Each row was made from one small tree. The marks that hang from a mark follow it in brackets, in the order of their numbers. Every link used is in the known rows. Write each row's tree.
Known rows:
j96{j826{j669{j331}}}: [ 17  -3 -10  -3   4  -7  31 -16  36 -28 -12 -23  10  10 -11 -30   3  -8
  15 -17  -3 -19 -15]
j96{j826{j669{j331{j162 j181}} j875}}: [ -5 -22  28  36 -34 -42 -16  18   0 -30   7 -41  29  19 -37  15   4 -18
  20  38  -2 -70 -20]
j875{j826{j669{j331{j162{j611}}}}}: [ 31   1  51  14  27 -51  16 -14 -12  23   5  23 -19  16 -25  26  90 -19
  49   7  16 -32  14]
j331{j162 j181}: [ -8 -27  10 -39   4   3 -31 -31  -9   4  19 -14 -30  26 -13   6  -3 -22
 -31  18  -5   5 -52]
j331{j669}: [  1  13  -3 -29  11  35   2 -21 -18  15  -5  13 -10  10   8 -15 -18  -6
   1 -31   5  38   3]
j669{j826}: [ 20  12 -30 -30  27  17  -6 -29   9  -4  -2 -47 -15   0  10 -30 -43   9
 -22   5 -29  26 -10]
j181{j331{j162{j611} j669}}: [  2   6  41  -2  21 -48 -22  36 -36  22 -30   3 -39   8 -24  25  24 -32
   6 -48   0  18  29]
j669{j331{j162} j826{j96 j875}}: [  3  35  23   4 -12  -4   6  32 -32 -34 -19 -69  11  -3  24  10 -12   9
  12  83 -50 -40  32]
j181{j139 j331{j162{j611} j669}}: [-14 -10   3  -3  12 -50  20  30 -15  17 -29  14 -31  16  -8  24  31  -1
  -1 -66   6  28  25]
j162{j331{j181 j669{j826}} j611}: [ 37  -2 -31  40  14 -17   2  24 -16  31  25 -29  34 -15 -11 -28 -10 -11
 -16 -16 -73  -1  -6]
j611{j162{j331{j181}}}: [  5 -24  24 -24  26  20  33  -1  33 -11  17  22   3 -36  -8   0 -12 -21
  -2 -12 -13  11 -43]
j611{j162}: [ -3  -9  30 -37  38  21  32 -16  19  -4  -5  11 -31 -27  -8  16 -11  -6
  18 -29   7  46  -3]
j139{j181{j331{j669{j826{j96}}}}}: [  3  77 -35   5  -2  10 -37   9 -14 -19 -12  18 -11   8  42 -13 -12 -17
  -6  49  -8  30  58]
j331{j162{j247 j611} j181 j669{j826}}: [ 20 -15 -22  72  13 -37 -72  28 -43  53  25 -28 -12 -15 -29   4  16  27
 -34 -11  -9 -10  27]
j181{j139 j331{j162 j669}}: [-21   6  -1 -31   8 -15  15   6 -22 -10 -32  29 -35  26  21   2   9  19
  -8 -52  47  23  18]
j162{j247 j331{j181{j139} j669} j611}: [ -7 -47 -46  27 -13   2  27  22  46  38  16  24  37 -34  -7 -15  13  18
 -38 -62 -19   6 -16]
j826{j96 j669{j331} j875}: [ -6  33  15   8 -54  37  20  16  18 -12 -19   3  40   4   3  23  -2 -32
  61  45 -32 -15  29]
j669{j331{j181} j826}: [ -4  11 -40  33   7   0  -4 -25  15   0  19 -50  29 -19  18 -83 -44   2
 -15  42 -46  12 -54]
j181{j139 j331{j162}}: [-24 -15   1 -64  11 -20  18 -10  26 -26 -33   4 -45  21  13   7  -2  10
 -24 -32  28  19 -17]
j139{j181{j331{j669}}}: [-13  45  -6 -11  -2   3 -22   1   4  -8 -19  41 -17 -16  23 -13  -9 -39
  -7  -9  34  46   6]
j139{j181{j331{j162 j669}}}: [ -1  41  17 -13   5 -20 -33  17 -38 -15 -23  35 -44  -1  24  21  24 -28
 -13  -6  53  17  14]
j139{j181}: [  3   9 -19 -48   3  25   6 -27  32 -14   5   4 -21 -14  20   2  -5 -29
 -26  17  -1  40 -39]
j331{j181}: [-18 -22 -13 -37   0  29 -20 -43  31  13  23  -7  -2  15 -14 -28 -39 -31
 -24  14 -28  32 -61]
j875{j826}: [ -5  -2  32 -76  49  18   2 -80  34   2  10  24 -24  23  -8 -13  -6  -7
   0  22  19  14 -19]
j96{j826{j669}}: [ 26 -20  -6 -44  12   6   4 -31  36 -18  -4 -15 -17  39 -32   9  -5 -12
   3 -26   2  -8   0]

Which tree is each row?
[ 26  23  31  54  16   9   4  63  -7  -9 -21  -2  32 -90   8  22 -31  53
  14 -29  29 -28  72]
j611{j162{j247 j331{j669{j826{j875}}}}}
[  8  17 -44  27   9  17 -37 -25 -35  27  30 -15  11  14   5 -45 -41   9
 -12  11 -20  24  -6]
j331{j181 j669{j826}}
[-20 -72 -29   6  -4 -30 -11  -1  41  37  21 -12 -17  -6 -32  23  27  20
 -49 -23  -8   8 -36]
j331{j162{j247 j611} j181{j139}}
[ 11  -4  43  11 -16 -38  11  25  -4 -42 -24 -48  12  10 -24  32  14  -4
  29  12  10 -69   6]
j96{j826{j669{j331{j162}} j875}}
[ -6 -25 -40  22 -36  -9  32 -13   0   0  17  18   6  25  14  -9  40  10
  10  -7  16  -9 -38]
j826{j669{j331{j162 j181{j139}}}}
[  4  46  -4   4 -17  36 -17  14 -36  -1  -7 -27  25  18  12  14 -44  11
  22  51 -44   2  67]
j331{j669{j826{j96 j875}}}
[-23  -1 -57  41 -29   5  -7  -4 -13  10  22 -20  49  11   9 -21 -58  40
   2  18 -19  18   5]
j331{j181{j139} j669{j826{j875}}}
[ -9  -9  22  68 -60 -11 -50  28   8   8  -2   0  29 -29 -21  22   9   0
  15  22  31 -53 -11]
j826{j669{j331{j162{j247} j181}} j875}
[ -3  59  34   4 -10 -13 -55  43 -60 -19 -35 -18  -7  26   8  36 -24   0
  18  49  -8 -25  85]
j181{j331{j162 j669{j826{j96 j875}}}}
[-11  12  25  27 -65   8 -16  21 -21  -8   8   2  28  28  -9  42  22 -35
  44  79 -24 -47  10]
j826{j96 j669{j331{j162 j181}} j875}
[-12 -45 -14 -28  14  16  77  -3  54 -18  19  31  10 -25  11  -5  -7  13
  -8 -32  -5  22 -46]
j611{j162{j331{j181{j139}}}}
[-33 -32 -26  -5  -8  -9  40 -19  13 -11  13 -13   2   8  23 -35  11  13
 -25  11  -6   2 -66]
j669{j331{j162 j181{j139}}}
[ -4  15  30  -8  -6   5 -16 -49 -16   3  33  60  -5  60  -4  10  68 -22
  37  88  18 -44  13]
j875{j826{j96 j669{j331{j162 j181}}}}
[ 20   0  32   5  32  34  28  31  10   0 -18  46  -4 -74   9   9   6  29
  -1 -75  49   3  36]
j611{j162{j247 j331{j669}}}
[ -1  -1  16  15 -22 -15  22  10  38 -32 -20 -40  39  -2 -25  -3 -18 -15
  36  10  -8 -39  -5]
j96{j826{j669{j331} j875}}
[ 16  42  17   0 -10  14 -31  31 -78  -9 -10 -34  -2  30  13  46  -8  19
  13  56 -24 -29  75]
j331{j162 j669{j826{j96 j875}}}
[-18 -28 -32 -10  -5   9   6 -19 -35  14  22  22 -14  40  12   0  15  25
 -21 -18  21  18 -17]
j331{j162 j181{j139} j669}
[-16 -33 -21  28   6  27  41  18  33   9  13  64  22 -56  14  -8   6  50
 -15 -66  48  11   4]
j611{j162{j247 j331{j181{j139} j669}}}
[  7  18  15 -31 -51  50  -8   0  18  -3  -9  12  14  34 -17  64  -9 -34
  47  37 -26  -4  42]
j826{j96 j669 j875}
[-22 -46 -28 -44   1   2  10 -35  11  -3  22  -3 -23  38   4   4   4  14
 -39   2   2  16 -54]
j331{j162 j181{j139}}
[ -4  -7   6  -8   0   8 -36 -14 -56  19  20  12 -22  33  -6   1   6 -12
 -15  -2  11   8 -17]
j331{j162 j181 j669}
[ 42  19   5  37  43  16  13  41  -8  -1 -13  15   3 -77  21 -11  -8  57
  -6 -56  35  -6  59]
j611{j162{j247 j331{j669{j826}}}}
[-25 -49 -22  22  -1 -47  49   8  17  14  18 -31   7  -1  -5 -18  33  -3
 -14  -3 -46   9 -60]
j669{j331{j162{j611} j181{j139}}}
[  2 -12 -13   3  -9  38 -22   0  20  18  11  29  26 -35   3 -31 -19   4
 -41 -33  13 -12 -22]
j162{j247 j331{j181 j669}}
[  1 -23  27  20  18 -31   7  33  18  18 -20 -38 -16 -53 -14   0  35   0
 -21 -26 -13 -13 -17]
j669{j331{j162{j247 j611}}}
[  5  48 -15   5  21  -7 -33   1 -16   2 -26  -7  -8  -1  15 -44 -50   3
   1 -21   9  29  32]
j181{j331{j669{j826}}}
[ 11  21  21 -10  14   6  22 -57  24   4   4  47   6  10   2 -27  32 -12
  49  18  39  -7  -3]
j875{j826{j669{j331}}}
